Every row comes from one small tree of marks. Brackets hold a mark, then the marks that hang from it, in the order of their numbers. Every link used is in the known rows. Which tree was each row made from?
Known rows
(K_212 K_991): [-0.11  0.16 -0.09  0.09  0.18 -0.12  0.01  0.01 -0.13 -0.07 -0.08 -0.06
 -0.08 -0.18 -0.01  0.00  0.08 -0.12 -0.10  0.23  0.02]
(K_935 (K_136 K_410 K_991)): [ 0.24  0.14 -0.16  0.03 -0.40 -0.03  0.18  0.13 -0.09 -0.28  0.27  0.04
 -0.29  0.11 -0.01  0.10 -0.07 -0.10 -0.09 -0.27  0.46]
(K_280 K_991): [-0.16 -0.01  0.18  0.19  0.12  0.11 -0.01  0.07 -0.13 -0.02  0.19  0.04
 -0.07 -0.04 -0.07  0.00  0.14 -0.29 -0.05 -0.16 -0.08]
(K_136 K_935 K_991): [ 0.15  0.09  0.06 -0.08 -0.24  0.00 -0.01  0.22  0.03 -0.06  0.22  0.15
 -0.24  0.00 -0.06 -0.16 -0.29 -0.14 -0.06  0.00  0.33]
(K_935 K_136): [ 0.16  0.04 -0.14  0.09 -0.07  0.01  0.07 -0.19 -0.08 -0.18  0.16 -0.04
 -0.10  0.17  0.10  0.22  0.08  0.01  0.10 -0.05  0.17]
(K_991 (K_136 K_410) K_212 K_280): [-0.47 -0.32 -0.20  0.04 -0.31 -0.08 -0.04  0.61  0.06 -0.31  0.34  0.16
 -0.26  0.05 -0.06 -0.24 -0.32 -0.34  0.07 -0.20 -0.30]
(K_937 (K_212 (K_991 (K_136 K_410)))): [-0.13  0.25 -0.09  0.07  0.00 -0.23 -0.24  0.18 -0.12 -0.53 -0.01  0.00
 -0.14 -0.32 -0.02 -0.06 -0.09 -0.19  0.09  0.00 -0.08]
(K_212 (K_991 K_136 (K_280 K_544))): [-0.43 -0.07 -0.15  0.15  0.16 -0.16 -0.07  0.24 -0.13 -0.35  0.07 -0.01
 -0.12 -0.25 -0.05 -0.11 -0.05 -0.18  0.03  0.07 -0.26]
(K_937 (K_212 K_991)): [-0.02  0.32 -0.05  0.07  0.12 -0.15 -0.27 -0.10 -0.12 -0.31 -0.10 -0.11
 -0.09 -0.29  0.03 -0.05  0.08 -0.11  0.09  0.11 -0.08]
(K_991 K_136 K_212): [-0.28 -0.27 -0.11 -0.01 -0.03 -0.05  0.00  0.31  0.01 -0.26  0.14  0.16
 -0.03  0.00 -0.08 -0.15 -0.18 -0.01  0.16 -0.08 -0.26]
(K_991 (K_136 K_935) K_212 (K_280 K_544)): [-0.37 -0.32 -0.12 -0.01 -0.06 -0.01 -0.12  0.44  0.06 -0.39  0.41  0.14
 -0.13  0.03 -0.11 -0.35 -0.44 -0.14  0.25 -0.07 -0.28]
(K_544 K_280): [-0.01 -0.05  0.03 -0.03 -0.01 -0.10  0.12 -0.16  0.01  0.09 -0.12 -0.23
 -0.26 -0.09  0.02  0.14 -0.03  0.04 -0.12  0.14 -0.05]
(K_937 (K_212 (K_991 (K_136 K_935) (K_280 K_544)))): [-0.23  0.16 -0.07  0.09  0.08 -0.16 -0.38  0.15 -0.09 -0.58  0.16 -0.03
 -0.19 -0.30  0.00 -0.19 -0.21 -0.24  0.24  0.07 -0.21]
(K_937 (K_212 (K_991 K_136))): [-0.16  0.19 -0.06  0.10  0.11 -0.20 -0.29  0.06 -0.12 -0.47 -0.06 -0.01
 -0.11 -0.32  0.02 -0.03  0.00 -0.14  0.17  0.06 -0.19]
(K_280 K_544 (K_991 (K_136 K_410))): [-0.23 -0.07  0.13  0.13  0.14  0.06  0.09  0.32 -0.17 -0.40  0.29  0.08
  0.02 -0.17 -0.23 -0.12 -0.05 -0.13  0.00 -0.39 -0.07]
(K_991 K_212): [-0.10 -0.13 -0.09 -0.04 -0.01  0.02  0.02  0.13  0.02 -0.06  0.09  0.02
 -0.01  0.03 -0.07 -0.17 -0.08  0.02  0.07 -0.03 -0.12]
(K_937 (K_212 (K_991 (K_136 K_410) (K_280 K_544)))): [-0.27  0.17 -0.13  0.09 -0.01 -0.20 -0.29  0.25 -0.11 -0.62  0.09 -0.07
 -0.17 -0.35 -0.04 -0.17 -0.13 -0.23  0.14 -0.10 -0.22]
(K_280 (K_991 (K_136 K_410))): [-0.28 -0.08  0.12  0.19 -0.01  0.02  0.03  0.38 -0.13 -0.26  0.30  0.18
 -0.14 -0.06 -0.12 -0.02 -0.04 -0.37 -0.06 -0.29 -0.08]

Write each row's tree
[-0.25 -0.13  0.07  0.05  0.11  0.08  0.06  0.47 -0.13 -0.49  0.50  0.17
 -0.06 -0.08 -0.29 -0.33 -0.32 -0.19  0.10 -0.29 -0.05]
(K_280 K_544 (K_991 (K_136 K_410 K_935) K_212))
[-0.33 -0.26 -0.16 -0.06 -0.19 -0.04 -0.05  0.60  0.06 -0.46  0.47  0.15
 -0.18  0.03 -0.16 -0.39 -0.55 -0.20  0.16 -0.16 -0.14]
(K_991 (K_136 K_410 K_935) K_212 (K_280 K_544))
[-0.38 -0.27 -0.17  0.00 -0.33 -0.07 -0.09  0.65  0.11 -0.34  0.47  0.24
 -0.32  0.12 -0.06 -0.31 -0.54 -0.43  0.11 -0.06 -0.14]
(K_991 (K_136 K_410 K_935) K_212 K_280)
[-0.20 -0.07  0.16  0.10 -0.03 -0.09  0.11  0.21 -0.08 -0.16  0.28 -0.01
 -0.42 -0.09 -0.08  0.07 -0.24 -0.36 -0.13  0.00  0.00]
(K_544 (K_280 (K_991 (K_136 K_410 K_935))))
[-0.20 -0.11  0.09  0.09  0.25  0.17  0.07  0.12 -0.15 -0.22  0.27 -0.04
  0.06 -0.12 -0.24 -0.25  0.07 -0.03  0.06 -0.29 -0.18]
(K_280 K_544 (K_991 K_212))
[-0.30 -0.14  0.07  0.11 -0.04  0.04  0.00  0.53 -0.09 -0.34  0.51  0.26
 -0.21  0.03 -0.17 -0.23 -0.31 -0.43  0.04 -0.18 -0.05]
(K_280 (K_991 (K_136 K_410 K_935) K_212))
[-0.36 -0.22  0.06  0.10 -0.04 -0.07  0.16  0.28 -0.09 -0.19  0.23 -0.06
 -0.39 -0.13 -0.14 -0.01 -0.13 -0.28 -0.11 -0.13 -0.22]
(K_544 (K_280 (K_991 (K_136 K_410) K_212)))
[-0.20  0.22 -0.09  0.14  0.00 -0.14 -0.37  0.01 -0.07 -0.31 -0.01 -0.12
 -0.23 -0.26  0.08 -0.08  0.04 -0.33  0.10  0.08 -0.23]
(K_937 (K_212 (K_991 K_280)))
[-0.28 -0.23 -0.14 -0.02 -0.03  0.06 -0.04  0.21  0.03 -0.16  0.21 -0.07
 -0.06 -0.02 -0.10 -0.30 -0.12 -0.03  0.12 -0.16 -0.29]
(K_991 K_212 (K_280 K_544))
[-0.36 -0.24  0.07  0.12  0.24  0.11  0.04  0.29 -0.16 -0.39  0.31  0.09
  0.05 -0.14 -0.25 -0.23 -0.02 -0.04  0.15 -0.34 -0.30]
(K_280 K_544 (K_991 K_136 K_212))
[-0.10 -0.12 -0.07 -0.09 -0.27  0.06 -0.05  0.41  0.06 -0.22  0.41  0.09
 -0.29 -0.01 -0.15 -0.43 -0.40 -0.17  0.05 -0.14  0.07]
(K_136 K_935 (K_991 K_212 (K_280 K_544)))
[-0.07  0.02 -0.07 -0.05 -0.37  0.00  0.06  0.44  0.01 -0.21  0.23  0.00
 -0.26 -0.11 -0.15 -0.25 -0.20 -0.16 -0.15 -0.36  0.17]
(K_136 K_410 (K_991 (K_280 K_544)))
[-0.28 -0.18  0.09  0.06 -0.05 -0.06  0.13  0.31 -0.06 -0.22  0.34  0.00
 -0.44 -0.07 -0.13 -0.07 -0.31 -0.35 -0.08 -0.02 -0.10]
(K_544 (K_280 (K_991 (K_136 K_410 K_935) K_212)))
[-0.28 -0.20  0.11  0.09  0.23  0.11  0.00  0.33 -0.13 -0.42  0.44  0.15
 -0.01 -0.08 -0.25 -0.30 -0.22 -0.13  0.18 -0.22 -0.17]
(K_280 K_544 (K_991 (K_136 K_935) K_212))
[ 0.06 -0.01 -0.16  0.09 -0.28  0.04  0.06  0.05 -0.08 -0.29  0.31 -0.04
 -0.28  0.07  0.01  0.03  0.00 -0.07  0.04 -0.29  0.19]
(K_935 (K_136 (K_991 (K_280 K_544))))
[-0.16  0.23 -0.08  0.09  0.11 -0.11 -0.32 -0.03 -0.11 -0.40  0.00 -0.19
 -0.12 -0.33  0.00 -0.16  0.04 -0.15  0.14  0.01 -0.21]
(K_937 (K_212 (K_991 (K_280 K_544))))
[-0.20 -0.11 -0.17 -0.05 -0.51 -0.01  0.04  0.59  0.07 -0.15  0.33  0.10
 -0.40 -0.01 -0.12 -0.31 -0.27 -0.35 -0.14 -0.30  0.05]
(K_136 K_410 (K_991 K_212 K_280))
[-0.32  0.04 -0.15  0.09  0.02 -0.18 -0.05  0.43 -0.10 -0.43  0.26  0.06
 -0.23 -0.18 -0.09 -0.21 -0.34 -0.32 -0.03  0.12  0.01]
(K_212 (K_991 (K_136 K_410 K_935) (K_280 K_544)))
[-0.36 -0.19 -0.10  0.09 -0.30 -0.11 -0.07  0.49  0.05 -0.25  0.25  0.15
 -0.24  0.02  0.01 -0.06 -0.25 -0.36  0.00 -0.17 -0.17]
(K_991 (K_136 K_410) K_280)
[ 0.00  0.00 -0.12 -0.13 -0.38 -0.02  0.14  0.47  0.02 -0.18  0.21  0.11
 -0.23 -0.05 -0.19 -0.28 -0.24 -0.11 -0.15 -0.28  0.21]
(K_136 K_410 (K_991 K_212))
[ 0.10  0.06 -0.08 -0.17 -0.40 -0.02  0.08  0.51  0.06 -0.20  0.37  0.19
 -0.31  0.03 -0.18 -0.36 -0.49 -0.21 -0.10 -0.12  0.37]
(K_136 K_410 K_935 (K_991 K_212))
[ 0.16  0.03 -0.24 -0.02 -0.41 -0.01  0.20  0.24 -0.07 -0.33  0.35  0.06
 -0.32  0.12 -0.06 -0.04 -0.14 -0.09 -0.03 -0.29  0.36]
(K_935 (K_136 K_410 (K_991 K_212)))
[-0.06  0.30 -0.07  0.03 -0.01 -0.23 -0.27  0.21 -0.09 -0.56  0.11  0.06
 -0.20 -0.26 -0.02 -0.12 -0.26 -0.26  0.13  0.11  0.04]
(K_937 (K_212 (K_991 (K_136 K_410 K_935))))
